Each row was made from one small tree. The marks that hang from a mark follow it in brackets, in alphabetical order. Every link used is in the known rows. Write each row's tree.
Known rows
bemil(nerofif(dufi(saleval(badef letuden)))): [-34   0   1  -9  -3  18  -6   7  18   0  29  -5   0   2  -2  12   4  12
   0   2   2  -4  -4   0   4   1  18   5   1   4   0  -1   0   3   6 -15
   4  15  -1  -3   4  -4   9   2  -1  -1  -1  -6   3 -11   5  -4  14  -5
  -1 -28   1 -21 -16]
bemil(nerofif(dufi letuden)): [-29   1   3 -19  -6  23  -3   1  21  -4  37   3  -1   2  -1  -1   5   7
  10   1  -1   2  -1  -2  10  -2   3  -2  -1   1  -2   1  -2   1   0 -12
   1  -1   1  -2   4  -4   4  -2   0   0  -3  -4   3 -36   5  -3  14  -5
  -2  -8   4 -23  -2]
letuden(nerofif(bemil)): [  8 -10   3  -9   3   7  -4   1   4  -4  -2 -13  -3   1   1   0   9  -1
 -23   3   4   0 -13   2  -6  -5   6  -8  -4   7  -1  10   8 -11   2   4
   0   7  -1  -2   1   4   3  -1 -11  -2   5   5   5  -8   0  -5  -2  13
  -5   9   1  39  -7]
dufi(bemil nerofif saleval(badef letuden)): [ -8  -2  -9   1   3   9  -4  14  11   6  43  -1  -5  -5  -8  23   2  10
 -51   1  -1   1 -10   1  -7   8  19  33   3  14   3   2   7   0   2  -9
   2  65  -7   0   5  -4  13   5  -2  -3  14  -4   6  11   4  -2  -8   2
   1 -38   0 -18 -49]
letuden(nerofif(dufi(saleval(badef)))): [-14  -2   3 -15   6  11  -7   3  11   3  18 -21   1   1   2  14   6  12
  -3   4   9   5 -13  -1  -1   0   8  -4   0   7   3   8   3 -10   7   0
   2  23   1  -4   6   4  10   2  -8   0  15  -1   6 -15   2  -2  -1   6
  -1 -20   0  39 -18]
dufi(saleval(nerofif)): [ 15  -2  -2   1   5   2   2   7  -1   1  -6  -4   1  -5   2  34   5   4
  -5  -2   6   0  -2   3  -4   5   7   7   2   7   1   4   2   1  -1  -7
   5  33  -3   2   1  -8  18   1  -1   0   0  -9   2   4   5  -1   8   1
   1 -40   0   5 -24]
letuden(nerofif(bemil(saleval(badef)) dufi)): [-17  -8   7 -19   1   6  -7   5  13  -3  16 -14   0   4   0  15   9  13
 -22   5   5  -1 -13   0  -5   0  14 -11  -3  10   0   7  10 -11  13  -3
   3   9   0  -6   5   6  21  -1 -11   0   8   3   3 -26   3  -5   6   8
  -4 -10  -1  50 -12]
saleval(badef letuden nerofif(bemil dufi)): [-29  -9   7 -10   3  -2  -5  25  22  -5  66   1  -3   5 -15  38   0  22
 -25   1   8 -10   0  -1  10   3  50   1  -1  10  -4   1  13   3  13  -4
   7   6 -22  -5   7 -12   2   1 -11   3  -9  -2   3  -7  12  -3  14  -7
  -4  -3   5  -1 -36]
bemil(nerofif saleval(letuden)): [-20  -4   0  11  -8  12  -4   7  -3  -6  26  15  -6   4  -7  15   9   3
   4   2  -5  -4  -4   7   8   5  19   0   1  12  -1  -4  -4   5  -2 -25
   2   2  -5   4  -1  -9  36   0  -2  -1   1  -7  -3  10   3 -10  28  -3
  -2 -22  -5  -2  -9]
badef(saleval): [ -1  -1   0   0   2  -3   3   0   3   2   1 -20   0  -2   0  38   1   2
  -2  -1   3  -6  -1   2   0   1  -1  -3   0  -1   1   4   1   0   1  -2
   2   4   5   2   1  -1  13   1   2   2   9  -3   2   0   1  -1  -4   0
  -2 -22  -2  -5  21]
dufi(nerofif): [ 14   0  -4  -1   1  12  -5   0   2   1  -2  -1   1  -4  -1  -7   3   0
  -1  -2   1   0  -4   2  -2  -1   3  10   2   3   1   3   1  -1   1  -1
   0  19   1  -3   1   1   1   0   1  -5   3  -3   2   0  10  -1  -1   2
  -4  -4  -1 -15 -11]
badef(saleval(letuden nerofif(dufi(bemil)))): [-25  -3   1  -6  -1  -1   0  13  15  -3  31 -17  -8  -3  -9  55   3  11
 -20   0   3  -6   0   0  10   4   8   3   0   4   1   5   4   2   1  -5
  -1  10  -5   3   6 -13  15   4  -1   4   9  -3   4   0   4  -3   2  -1
   0 -22   0  -9   1]
bemil(nerofif(dufi(saleval) letuden)): [-29   1   2 -19  -5  23  -2   2  22  -3  36   0  -2   1   0   8   5   8
   9   1   0   2  -3  -2   8   2   2   2   0   2  -1   1  -1   1   0 -15
   4  14   2  -1   4  -4  12  -1   1   1  -3  -8   3 -35   5  -3  13  -5
  -2 -29   3 -20 -10]
nerofif(bemil(saleval(badef)) dufi letuden): [-42  -5  10 -34  -7  -2   3   7  32  -8  65   7  -2   7  -6  25   3  20
 -18   3  -3  -3  -1  -6   7   9  14  -7  -5   6  -2  -2  13  -3  13 -13
   9   1  -3  -3   6   3  30  -7  -6   6 -10  -2   0 -67   5  -2  11  -8
  -4 -25   4  17 -11]
badef(saleval(nerofif)): [ 13  -3   0   1   4  -1   3   5   0   1  -4 -19   1  -5   0  54   5   4
  -3  -3   8  -6   0   4   0   1   7  -5   1   2   0   6   1   2   0  -3
   2   6  -1   0   1  -9  14   2   0   1   7  -4   2   4   7  -2   6   0
  -2 -22  -1  -6  13]
dufi(bemil nerofif(letuden)): [  4  -1  -7 -10  -4  16  -2   2   9  -1  29   8  -4  -4  -4  -5   4   0
 -39   0  -5   8  -7  -1  -4   1  -9  19  -1   6   1   4   3  -3  -6  -2
  -4  32   0  -2   4  -4   0   0   0  -4  10   4   5 -20   4   0  -8   4
   1   1   2 -22 -18]
nerofif(letuden): [ -3  -1   1 -11  -1   6   5   0   9  -4  44  10  -5   2  -3   1  -1  -1
  12   0  -2   6  -1  -2  11   1  -4  -1  -1   1  -2   1  -1  -1  -8  -1
   2  -1  -4   2   1  -4   3  -4  -2   3  -1  -2   1 -29   0   1   0  -1
   0  -1   4   0  -2]
bemil(nerofif(dufi letuden) saleval(badef)): [-29  -1   4 -11  -3  17  -4   8  11  -2  55  11   5   6  -2  26   7  18
  12   2   0   0  -4   3   5   6  27  -6   0  10  -2  -5  -3   3   9 -25
   7   4  -3  -5   4  -3  35  -3  -2  -1   2  -7  -2 -34   8  -5  32  -9
  -3 -33  -2  -2 -10]
nerofif(bemil letuden): [ -5  -8   6 -20  -4   0   8   2  20 -11  40   9  -7   3  -4   4   1   0
 -19   0  -3  -2   0  -3   4   2   2  -3  -5   3  -4   3  11  -3  -2  -2
   5  -1  -4   2   1   0   5  -8  -6   4 -14   1   3 -43   1  -2  -2   1
  -4   2   6   2  -4]
letuden(nerofif(bemil dufi(saleval(badef)))): [-16  -7   5 -22   4   8  -6   4  19  -1  15 -21  -1   2   1  15   8  13
 -24   4   7  -1 -14  -2  -6   0  12  -5  -2   8   1   9  11 -12  12   0
   4  22   1  -4   5   7  11   0 -10   1   6   1   7 -25   2  -4  -3   8
  -4 -18   2  42 -19]
bemil(saleval): [ -2   0   0   6  -3  -5   1   1  -9  -1  -1   9   1   2   0  17   5   4
   3   0  -3  -1  -1   3  -2   8   3  -4   0   6   1  -4  -2   1   3 -13
   2   2   1   1  -1   0  35  -1   0   0   4  -4  -5  -1   1  -4  15  -1
   0 -22  -5  22  -1]

Which tree is each row?
[ 10  -5   1 -15  -2  12   1   1  15  -6  27   6  -4  -1  -4  -4   5   0
 -14  -1  -2  -1  -4  -1   1  -1   4   8  -2   5  -2   5   8  -3  -1  -2
   4  18  -2  -1   2   0   4  -5  -4  -2  -7  -3   4 -29  10  -2  -2   2
  -7  -3   4 -14 -13] | dufi(nerofif(bemil letuden))
[  6   0 -10  -3   0  11  -3   3   6   5  -3  -4  -2  -9   0  12   6   4
 -50   0  -3   4  -9   0 -15   7  -7  29   1   9   4   5   5  -2   0  -8
  -1  62   5  -1   3  -1  15   4   2  -4  12  -2   6   1   3  -1 -10   5
   2 -38  -2 -16 -33] | dufi(bemil nerofif saleval)
[-29  -3   0  -6  -1   2  -2   7  14  -1  34 -23 -11   0  -7  39   3   7
 -19   3   1  -3  -7   1   8   2   2   1  -1   4   2   7   4  -4  -1  -1
  -2  11   0   4   5  -5  14   4  -3   4  18   0   5   1  -2  -5  -8   4
   0 -18  -1  10   7] | badef(saleval(letuden(nerofif(dufi(bemil)))))
[ -5  -4   0   4   2  -2   2  11   5  -3  24 -14  -8  -2  -8  54   3   4
  -4  -2   5  -7   0   4  11   2  13   0   1   5  -1   5   1   3  -4  -4
   2   6  -8   5   2 -14  15   3  -2   3   8  -6   2  12   5  -3   5   0
  -3 -19  -1  -7   5] | badef(saleval(letuden nerofif))
[-41  -5   7 -24 -10  -7  -1   4  24  -6   9  -2  -1   4  -4  16   5  17
 -29   2  -5  -9   1  -4  -3   8   4  -6  -5   3   1  -1  14  -3  17 -11
   5   0   5  -3   5   5  29  -3  -3   4 -10   0  -1 -39   3  -4   9  -4
  -3 -23  -1  18  -3] | nerofif(bemil(saleval) dufi)
[-53  -5   8 -22 -12  -7  -1   7  27  -9  29   2  -7   6 -10  17   4  17
 -30   3  -7 -10   1  -5   5   9   8  -3  -4   5   0  -2  15  -1  14 -12
   4   0   1   0   6   2  30  -2  -4   5 -10  -2  -1 -33   2  -6   8  -5
  -4 -21   0  17 -10] | nerofif(bemil(saleval(letuden)) dufi)
[-11  -4  -6   3  -1   1   1  14   6  -2  22   2  -9  -5  -7  35   5   5
 -52   0  -1   2  -4   1  -2   8   4  21   0  12   2   3   6   1  -5  -9
  -2  46  -8   5   4 -14  17   5  -2   1   7  -2   4  12  -3  -3  -1   3
   5 -32   0  -2 -38] | dufi(bemil saleval(letuden nerofif))
[ 15  -4   1  10   4  -4  -1  11 -12   2  13   9   8   1  -1  42   6  12
   0  -1   7  -2  -2   6  -5   6  32  -6   2  12   0  -3   0   4   9 -15
   6   8 -10  -4   1  -7  33  -1  -5  -3   4  -4  -5   4   9  -2  27  -4
  -2 -24  -4  21 -16] | bemil(saleval(badef nerofif))
[-55   3  -1 -18  -7   1  -3   7  26   0  32  -6  -7  -1  -7  16  -1  15
 -36   4  -5   1  -2  -7   4   9  -7  15   0   3   4   0   6  -2   6  -6
  -1  29   3   1   8  -2  13   4   1   5   7  -2   4 -19  -4  -1  -8  -3
   5 -32   0  -2 -23] | nerofif(dufi(bemil saleval(letuden)))
[ -1  -6   2   9   8   0  -3  24   2  -1  59   7  -2   2 -12  36   0  12
  -3  -1  10  -4  -1   4  10   1  49   3   2  11  -3  -1   2   5   2  -3
   4   8 -25  -3   2 -17  -2   2  -9   0   1  -3   1  19  10  -1  15  -5
  -2   1   3  -3 -34] | saleval(badef letuden nerofif)
[-44   3   1 -30  -2   6   2   7  30   1  68  -1  -2   1  -3  24  -2  19
 -24   4  -1   8  -3  -8   5   9  -1  10  -1   4   2   1   6  -3   5  -7
   3  31  -1  -3   8  -1  12  -1  -1   5   6  -3   4 -52  -1   2  -5  -6
   4 -36   4  -2 -24] | nerofif(dufi(bemil saleval(badef)) letuden)
[ -6  -9   6 -16  -6  -3   8   3  13 -11  40  16  -7   4  -4  16   4   4
 -17   1  -5  -2  -1   0   3   7   5  -5  -5   7  -3   0   9  -3  -1 -11
   7   0  -4   3   0  -1  29  -8  -6   3 -11  -2  -1 -43   1  -4   8   0
  -4 -14   2  18  -4] | nerofif(bemil(saleval) letuden)
[ -7  -2  -5  -4   3  13   1   9   9   4  36   1   2  -3   2  27   4   9
 -43   2   2   4  -9   2 -11   5  15  18   1  11   1   0   3   1   0 -16
   3  46  -3  -2   3  -4  13   2  -1  -2   8   0   5 -11  -2  -1   2   0
   3 -37   1 -18 -31] | dufi(bemil(nerofif(letuden)) saleval(badef))
[ -6  -2  -7   5  -3   7  -6  10   1   2  31  10  -2  -2  -8  13   6   9
 -46   2  -5   1  -8   3  -8   7  15  21   0  14   2  -2   4   0   4 -11
  -2  35  -6  -3   4  -4  21   3  -1  -4  14   2   0   7   5  -3   4   1
   1 -14  -4  -8 -29] | dufi(bemil(saleval(badef letuden)) nerofif)
[ 13  -4   2   5   4  -1   1  12  -9  -1  34  15   6   2  -2  43   6  12
   6   0   6   1  -2   6   0   7  30  -7   1  12  -2  -2  -1   2   5 -15
   7   7 -12  -3   1  -9  34  -2  -5  -1   3  -5  -5 -10   9  -2  27  -4
  -2 -24  -2  20 -17] | bemil(saleval(badef nerofif(letuden)))
[-10  -7   6 -24  -3   5   1  10  23  -9  30   3  -2   0  -5  25   5  11
 -16  -1   4  -2   2  -2   6   2   9  -6  -3   4  -4   6  10  -1   5  -3
   4   3  -7  -3   6  -9   7  -4  -6   3 -11  -1   3 -42  11  -2  12  -3
  -4  -5   6   1 -15] | saleval(nerofif(bemil dufi letuden))
[-32  -4   2  -4   3   1  -7  25  16   0  69   3  -2   3 -14  37  -1  21
 -27   2   7  -2  -1  -1   9   3  42   7   1  11  -2  -1   6   4   9  -3
   1  13 -21  -6   8 -15  -1   5  -8   2   4   0   2   2   9  -1  11  -7
   1  -2   3  -6 -38] | saleval(badef letuden nerofif(dufi(bemil)))
[  1  -4  -3   2   0  -1   0   9  -4   0  23  11   2  -1  -2  30   6   9
 -43   2  -1   5  -5   3  -9   7  12   6  -1  11   1  -1   3   1   2 -11
  -1  19  -6  -3   3  -8  21   1  -4  -1   9   6  -1  -7   0  -1  12   1
   4 -11  -1   8 -19] | dufi(bemil(saleval(badef nerofif(letuden))))
[-52  -6   9 -20  -7  -8  -2  11  27  -6  41   1  -3   7 -10  23   2  22
 -29   4  -3 -10   0  -4   3   9  22  -3  -4   7  -1  -3  16  -1  19 -12
   7   1  -3  -3   6   3  28  -2  -6   5  -8  -2  -1 -32   3  -5  10  -7
  -4 -22   0  17 -15] | nerofif(bemil(saleval(badef letuden)) dufi)
[  9 -11   5  -6   4   4  -4   4   0  -3   6  -9  -1   3   1  13  10   5
 -22   4   5  -1 -14   4  -8  -2  18 -10  -3  11  -1   7   8 -10   6  -3
   3   9  -3  -3   2   5  19  -2 -12  -3   7   3   2  -8   1  -5   7  11
  -4  -3  -1  49 -11] | letuden(nerofif(bemil(saleval(badef))))
[ 22 -10   4  -1   9  -2  -1  16   2   0  16   0   9   0  -2  36   4  13
 -24  -2  13  -7  -2   3  -9  -2  44  -4  -1   8  -4   3  10   2  12  -3
   7   7 -15  -9   1  -6  -1  -1  -9  -2  -9   2   1  -3  12   0  15  -1
  -4   1   3   1 -24] | saleval(badef nerofif(bemil))
[ -8  -5   4 -18   0   0   4   7  19  -4  22 -19  -3  -2  -3  56   5  10
 -13  -2   6  -7   1   0   4   3   6  -7  -2   2  -1   8   8   0   4  -4
   5   5  -1   0   4  -8  17  -1  -2   4   0  -4   4 -29   8  -2   5  -2
  -4 -25   3  -4  11] | badef(saleval(nerofif(bemil dufi letuden)))
[ 10  -5  -2 -17   0  12   4   3  18  -3  25   1  -5  -5  -2  15   6   4
 -17  -2   0  -2  -6  -1  -2   6   2  17   0   8   0   6  10  -4  -2  -9
   8  47   0   3   2   0  21  -4  -2   0  -5 -11   5 -29  10  -2  -4   2
  -6 -43   3  -8 -29] | dufi(nerofif(bemil letuden) saleval)
[ -6  -2   1  -8   7   2  -6  16   9   5  28  -4  10  -1  -2  37   2  21
 -26   0  11   0  -2   0  -6   1  33   1   1   6  -1   1   5   2  15  -2
   3  14 -11 -11   7  -8  -3   3  -5  -2   4   3   2 -10  10   2  13  -5
   1  -5   2  -5 -26] | saleval(badef nerofif(dufi(bemil)))
